Each row was made from one small tree. Brackets hold a mark, then the marks that hang from it, in alphabetical order. Every link used is in the known rows. Write each row's tree.
In the rows, 128 means zero.
Known rows
[pori [kabeb tuva]]: [ 95 151 140 130 106 182  83 133 123 130 165 101 156 113  90 158 102 188
 176]
[rasu [tuva boso [kabeb pori]]]: [158 119  84 127 155 121 109  72 104  75 105 138 127 128 154 159 150 134
 109]
[boso [tuva [kabeb [pori gemu]] rasu] vusomav]: [142 120 118 167 144 109 154 117  91 127  54 136 175  55 165 135 148 100
 111]
[pori gemu [kabeb [tuva [boso vusomav] rasu]]]: [100 173 122 105 142 126 136 136 155 179 127 119 131 109 102 136  99 155
 138]
[boso [tuva kabeb] vusomav]: [127  91 104 169 122 141 125 116  68  88  40 129 165  65 155 161 162 154
 111]
[pori gemu]: [149 112 128 103  91 163  43 177  93 159 125 124 146 144 117 135  88 132
 192]
[pori [gemu sadop] [kabeb [tuva [boso vusomav] rasu]]]: [ 80 154 146 109 128 129 134 152 158 213 145 108  89 125 104 106  92 128
 143]
[kabeb [tuva rasu]]: [130 148 136  98  83 174 114 146 133 133 189 139 151 150  93  97 126 142
 144]
[suma subiv [tuva boso [kabeb pori] rasu]]: [154 147 154 163 193  89 192 121 160 105 156 104  77 190  71 119 149  96
 112]
[kabeb [pori [gemu sadop]] [tuva rasu]]: [123 147 163 131  94 150 107 169 156 181 215 119 124 131 138  84  75  73
 179]
[rasu [tuva boso kabeb]]: [167 118  87  94 148 131 100  82  90  81  90 138 116 154 124 153 154 155
 106]
[boso tuva]: [145 109 136 116  83 159  78 139  85  91  92 127 186 119 137 137 123 165
 181]
[suma subiv [tuva [kabeb pori]]]: [145 128 162 216 160 139 129 134 131  86 158  79 107 154  92 170 120 102
 172]
[rasu [tuva [boso vusomav] kabeb]]: [136 108  67 133 139 134 120  73  87  81  62 144 122 116 151 171 167 147
  94]
[suma tuva]: [ 97 103 164 166  72 173  94 148 114 126 136 111 150 145 105 144 106 131
 194]
[vusomav [boso [tuva kabeb rasu]]]: [126  93 166  97 115 113 155 127 130 108 115 144 132 141 133 109 169 144
  67]
[vusomav [boso [tuva [kabeb pori] rasu]]]: [118  94 164 128 120 103 162 116 140 102 130 144 143 118 162 114 165 125
  69]
[rasu [tuva boso]]: [145 122  94  90  99 153  78  95 106  85 107 145 142 163 138 149 131 158
 159]
[rasu [tuva [boso vusomav] [kabeb [pori [gemu sadop]]]]]: [129 104  88 161 148 114 114  92 108 125  84 130  95 101 186 159 128  91
 121]
[pori kabeb]: [ 92 115 137 126  99 176  73 133  90 147 122 111 153 127  84 148 125 181
 174]

Write each row's tree
[110 110 123 139  75 152 139 122  88 115  64 152 193  94 144 118 158 139
 143] | [boso [tuva rasu] vusomav]
[178 133  90 119 168 111  94  89 106  97  96 131 124 125 159 166 120 118
 128] | [rasu [tuva boso [kabeb [pori gemu]]]]
[115 159 102 140 129 111 153 138 172 146 164 145 139  95 168 120 103 104
 125] | [kabeb [pori gemu] [tuva [boso vusomav] rasu]]
[ 98 125  88 136 101 148 123 137 145 103 149 140 127 108 151 146 129 164
 119] | [kabeb [tuva [boso vusomav]]]
[136 107 169 117 132  92 146 134 146 125 121 136 141 114 167 120 133 109
  89] | [vusomav [boso [tuva [kabeb [pori gemu]] rasu]]]
[161 117 109 121 156 113  92 103 110 124 110 122  90 139 161 141 115  97
 132] | [rasu [tuva boso [kabeb [pori [gemu sadop]]]]]
[128 184 141  69 148 123 117 145 156 179 152 112 127 141  80 120  87 160
 147] | [pori gemu [kabeb [tuva boso rasu]]]
[106  95 172  94  68 132 134 136 144 111 131 150 157 150 146 106 146 147
 114] | [vusomav [boso [tuva rasu]]]
[117  98 106 141 167  79 173 132 119 188 106 145  66 117 141  83 160  73
  57] | [tuva [boso vusomav] [kabeb [pori [gemu sadop]]] rasu]
[135 114  89 135 179  78 175 119 119 162  93 152 102 102 140 108 164  95
  51] | [tuva [boso vusomav] [kabeb [pori gemu]] rasu]
[170 146 148 177 202  89 139 145 158 105 143  82  74 167 102 165 100  97
 153] | [suma subiv [tuva boso [kabeb [pori gemu]]]]
[ 97 139 124 145 115 112 152 152 176 178 180 137 100 110 169  92  98  79
 130] | [kabeb [pori [gemu sadop]] [tuva [boso vusomav] rasu]]
[173 121 141  94 137 127 135 121  74 111  80 136 158 131  98  98 166 143
 104] | [boso [tuva kabeb rasu]]
[ 75 158 116 119 125 141 158 112 148 146 139 128 135 110  94 129 140 177
 110] | [pori [kabeb [tuva [boso vusomav] rasu]]]
[133 106 115 142 125 130 161 110  72 111  47 144 165  85 130 122 183 135
  88] | [boso [tuva kabeb rasu] vusomav]
[160 131 145 154 183 111 145 138 141  89 136  90  67 196  66 155 136 133
 131] | [suma subiv [tuva boso kabeb]]
[108 164 164  72 136 126 117 161 160 211 168 103  84 158  81  91  81 132
 153] | [pori [gemu sadop] [kabeb [tuva boso rasu]]]
[104 140  98 111 104 138 162 130 151 128 154 156 127 130 125 106 148 147
  97] | [kabeb [tuva [boso vusomav] rasu]]
[124 155 118 113 121 122 153 125 170 117 202 148 137 135 135  93 129 128
 112] | [kabeb pori [tuva boso rasu]]
[120  91 188 121 121  95 146 145 149 151 135 128 105 129 167  95 129  88
  95] | [vusomav [boso [tuva [kabeb [pori [gemu sadop]]] rasu]]]
[147 171 123 100 137 110 133 147 176 146 193 139 133 131 142 101  91 109
 136] | [kabeb [pori gemu] [tuva boso rasu]]
[109 137 143 163 125 125 181 134 160 116 131 119  99 188  81 128 143 113
 150] | [suma subiv [tuva [boso vusomav] rasu]]
[137 151 129 153 104 156  69 163 145 128 193 114 164  97 162 152  60 116
 195] | [kabeb [pori gemu] tuva]
